What can hang from each mark
j_421: j_314 j_347
j_347: j_314 j_449 j_451 j_867 j_986
j_172: j_347
j_451: j_347 j_999
j_653: j_314 j_347 j_772
j_314: j_421 j_999
j_986: j_999
j_999: j_449 j_653
j_449: j_347
j_867: j_653

Each row was made from one small tree. The marks that hang from a mark follow it in brackets, in the order of their numbers. Every link used is in the known rows. Write each row's tree.
(in the rows, 128 means zero)
Known rows
j_451(j_999(j_449)): [ 92 107 133 132 137  88 115 152 142  69  73  74  90 122 129 136  36 101
 164 102  82 165 118 137 131 136 179 120]
j_347(j_314 j_451 j_867 j_986): [184 124 126  72 135 192  93 127 124 168 138 170 140  96 130 101 142 161
  54 169 156 125 108 115 112 141  78 129]
j_347(j_449 j_451(j_999) j_867): [139  78 123  55 168 114 111 130 133 115 149 127  71 114 107 103 115 159
 106 104 118 143  53 153  94 155 133 138]
j_653(j_347(j_314 j_451 j_867) j_772): [213 114 194 129 136 146 160 135 101 201 169 105 103 120 112  77 159 187
  80 173 109 138 148  93  97 114  76 144]
j_986(j_999(j_449 j_653(j_347(j_314)))): [156 152 163 169 113 140 121 152 181 131 133 103 112 108  93 149  96  98
 129 116 130 105 171 127 152 129  95 158]
j_986(j_999(j_449(j_347(j_451)) j_653)): [107 138 151 127  99 112 135 155 196 137 142 118  91 123  82 151 104 118
 136  71 130 120 159 135 142 116 144 128]
j_653(j_314 j_347): [155 149 138 231  99 108 143 109 133 122 140  70 104 124 135 135 164 174
 152 142  51 120 128 111 120  81 138 106]
j_451(j_347(j_986)): [ 95 128 113 147 105 115 103 152  95 125  74 115 121  98 196 137  89 115
 116 132 133 160 113 141 126 116 165  99]
j_172(j_347(j_314(j_421) j_449 j_867 j_986)): [143 143  88  46 134 192 101  86 107 134 142 174 190  91 127 110 183 113
 104 156 201 100  73 142 122 164  95 164]
j_449(j_347): [ 93 137 126 170  84  85 162 126 137 138  89  92 117 139 170 147 143 132
 176 118 104 158 114 129 124  73 166  98]
j_314(j_421(j_347(j_986)) j_999(j_653(j_772))): [153 144  87 164 168 168 116 125  98 139 123 171 214 157 134 163 126  96
 154 115 154  97 194 105 184 129 117 111]
j_314(j_421(j_347(j_449 j_867(j_653))) j_999): [128 133  87 132 180 140 142  79 104  87 171 196 195 194 121 148 207 106
 160 125 173  81 121 145 143 156  83 145]
j_986(j_999(j_449(j_347))): [ 99 157 176 166  87  95 137 129 161 113 113 103 109 139 141 143 119 110
 180  83 129 144 134 146 140  94 155 123]
j_986(j_999(j_653(j_347))): [135 158 144 223 106 133 137 142 148 148 119  94 108 107 130 159 128 118
 171  74  97 125 140 131 166  94 108 136]
j_347(j_451): [125 116 148 165 124 138 144 126 116 134 120  91 104 106 145 154 128 160
 147 110  55 146  98 116 125 112 136 116]
j_314(j_421 j_999(j_449(j_347(j_451)))): [ 81 126 137 105 157 122 171  99 165  94 125 139 152 171  86 167 146  94
 160 123 112 101 135 124 119 115 142 116]
j_451(j_347(j_449)): [102 106 126 131 112  91 122 137 117 107 104  88  98 106 179 145 102 123
 131 126 127 139  84 151  98 134 167 131]
j_421(j_314(j_999(j_449)) j_347): [135 163 186 177 100 100 131 128  82 113 114 127 174 158 173 164 119 113
 169 176 139 143 166 122 171 120 120 171]
j_314(j_421(j_347(j_451)) j_999(j_449)): [112 142 140 135 164 146 144 104 127  80 144 156 168 167 106 174 135 107
 165 131 117 105 145 118 151 146 118 127]
j_653(j_314(j_421 j_999) j_772): [162 137 133 214 139 145 145  67 102 122 136 111 176 152 130 138 156 136
 178 109  63  75 177  94 119 114 129  97]
j_421(j_347(j_314 j_451)): [157 144 138 159 111 149 123 137  91 150 148 137 132 124 168 133 123 165
 125 160 125 144 138 110 151 134 111 126]
j_314(j_421 j_999(j_449 j_653(j_347(j_986)))): [123 130 106 127 184 157 133 127 180  90 114 139 175 146  64 180 130  69
 131 140 125  74 159 114 152 123 113 134]
j_653(j_347(j_986)): [140 137 139 186 139 130 127 142 107 135 107  96 129 118 164 140 150 149
 132 148 100 158 107 124 148  72 138 117]
j_653(j_347 j_772): [164 120 188 216 128 106 167 142  87 162 121  50 110 129 159 119 137 161
 158 135  62 162 146 102 126  77 139 125]
j_449(j_347(j_314(j_421) j_451(j_999) j_986)): [ 94 122  86  62 166 140 108 135 107 142 130 178 116 124 123 116 116 119
  91 128 153 146 127 130 136 102 167 104]
j_449(j_347(j_451)): [ 96 123 137 142 104  96 165 134 133 152 122 105  95 135 143 141 152 159
 146 114  90 158 111 124 118  81 166 101]
j_314(j_999(j_449)): [120 122 157 168 132 119 148 114 157  92  79  95 162 156 133 163  96 102
 172 137  91 119 134 121 132 138 123 128]
j_986(j_999(j_449(j_347(j_867)))): [113 156 175 135  76  99 134 120 175 121 121 120 110 138 129 122 136 114
 165  86 153 138 128 150 124 108 127 126]
j_314(j_421 j_999(j_653(j_347(j_449) j_772))): [159 107 122 155 194 142 164 108 134 131 142 113 164 154  85 163 158  98
 154 117 109  71 153 112 135 116 107 149]
j_347(j_314 j_449 j_451(j_999) j_867 j_986): [179  81 109   4 189 161  63 135 119 142 159 179 108 103 108  79 105 160
  34 154 186 133  74 148 106 167 112 152]

Write each row's tree
[134 116 133 171 162 135 167 142  96 150 180 123 105 145 107 120 175 160
  93 161  90 126 152 108 136 119 104 148]
j_867(j_653(j_347(j_314 j_451)))
[123 126 141  37 117 135 141 111 181 117 150 149 111 134  73 122 151 115
  99 154 155 106 130 117  82 130 117 131]
j_999(j_449(j_347(j_314(j_421) j_451 j_867)))
[118 143 117  91 103 167 131 128 103 167 125 150 151  89 136 105 164 161
 112 132 128 157  83 126 134 142 115 127]
j_172(j_347(j_451 j_867 j_986))
[135 156 106 137  99 145 101 144 149 178 116 160 149 119 147 131 124 110
 109 115 188 126 163 133 162  96 128 120]
j_449(j_347(j_314 j_986(j_999(j_653))))
[112 109 125 143 104  94 149 149  87 144 124 121 109 132 155  89 129 124
 110 124 131 142 159 130  94 144 131 117]
j_451(j_347(j_867(j_653(j_772))))
[ 74 100  89  86 115  61 108 155 146  72 129 134  66 137  94  75  68 104
  91 124 133 132 160 147  90 180 167 112]
j_451(j_347(j_867(j_653(j_314))) j_999(j_449))
[122 156 107 147 117 179 133 110  90 166  84 149 220 121 171 125 127 111
 136 168 145 136 131 117 169 150 100 137]
j_172(j_347(j_314(j_999) j_986))
[171 100 108  90 151 144 122 106 129 122 168 150 138 139 115 103 179 136
  85 159 168  90 107 137 100 167  78 170]
j_347(j_314 j_449 j_867(j_653))
[127 144 148 174 101 133 111 146 186 106 108  94 118 103 107 167  80  94
 165  69 111 108 152 132 154 134 125 140]
j_986(j_999(j_449 j_653))
[119 152 155 122 100 114 135 124 162 131 155 156 122 158 108 103 153 106
 123 112 182 119 167 143 127 132 103 147]
j_986(j_999(j_449(j_347(j_314 j_867(j_653)))))
[178 119 124  69 148 145  86 132 107 136 182 173 133 129 143 114 166 188
  85 150 187 141  79 145 133 141 120 136]
j_421(j_347(j_449 j_451 j_867 j_986))
[ 52 105 127 108 115  63 111 175 128  74  65  82  64 110 147 121   4  83
 135 116 110 175 125 149 110 151 197 110]
j_451(j_347 j_999(j_449))
[142 142 127 150 130 143  99 150  78 139 143 147 138 125 175 138 132 178
 121 136 130 167 122 125 169 113 147 108]
j_421(j_347(j_451 j_986))
[132 106 143 113  98  83 150 169 187 141 110  70 108 140  87 134  84 115
 133 120 122 126 194 104 117 112 175 119]
j_999(j_449(j_347) j_653(j_772))
[115 121 101 128 119  99 177 104 154 154 182 175 129 188  85  97 217 170
 109 131 119 104 153 120 106 121 116 100]
j_449(j_347(j_451 j_867(j_653(j_314(j_999)))))
[147  99 143  44 141 138 108 143 156 121 129 136  85 107  85  87  67 128
  80 148 128 138 118 122  97 177 105 140]
j_347(j_314 j_451(j_999(j_449)) j_867)
[158 109 109  47 123 140  77 136 118 138 121 156 128  98 165  96 116 124
  48 178 217 121  90 152  89 161 114 142]
j_451(j_347(j_314 j_449 j_867 j_986))
[ 65 118 132 103 120 112 147 150 116 117 108  94  99 101 109 116  70 130
 153 111  74 175 105 129 141 157 170 134]
j_172(j_347(j_451(j_999(j_449))))
[ 84 128 111 102 105 128 149 132 106 146 111 125 106  96 127  93 116 141
 149 103  94 174  81 134 128 156 129 127]
j_172(j_347(j_451(j_999) j_867))
[ 96 139 107 149 125 147 138 106 106 120  83 144 161 124 169 150 103  65
 140 146 136 101 138 125 116 145 108 119]
j_451(j_347(j_314(j_421 j_999)))
[152 168 113 117 149 166  72  93  97 100 167 194 164 127 155 141 185 124
 148  91 206 110  90 162 155 126 106 138]
j_314(j_421(j_347(j_449 j_867 j_986(j_999))))
[105 129  90 108 119 105 137 134 130 147 133 166 141 163 138 102 194 138
 106 130 171 147 132 141 126  94 139 106]
j_449(j_347(j_867(j_653) j_986))
[164 121 118 143 119 136 113 123 181  92 147  84 125 116  53 149  99 114
 135 106  79  59 198  88 108 139 155 117]
j_999(j_449 j_653(j_314(j_421) j_772))
[150 160 102 157 106 152 116  79 123 107 181 159 128 128 114 134 191 167
 147 115 103  92 124 113 118 127 114  98]
j_653(j_314(j_421(j_347(j_451 j_867))))
[177 141 149 162 127 144 162 106 139 162 111 128 159 146 134 113 164 127
 128 184 131 117 124 117 120 120  51 140]
j_653(j_347(j_314(j_999) j_867))
[121 106 100  47 165 159  98 142  84 153 145 148 134  94 128  92  97 150
  77 149 155 155  84 141 145 170 149 160]
j_172(j_347(j_314 j_449 j_451(j_999) j_986))
[ 72  89 104 107 138  65 107 158 101  92  90  95  67 109 171 118  45 107
 131 105 125 167  80 168 109 145 194 125]
j_451(j_347(j_449) j_999)
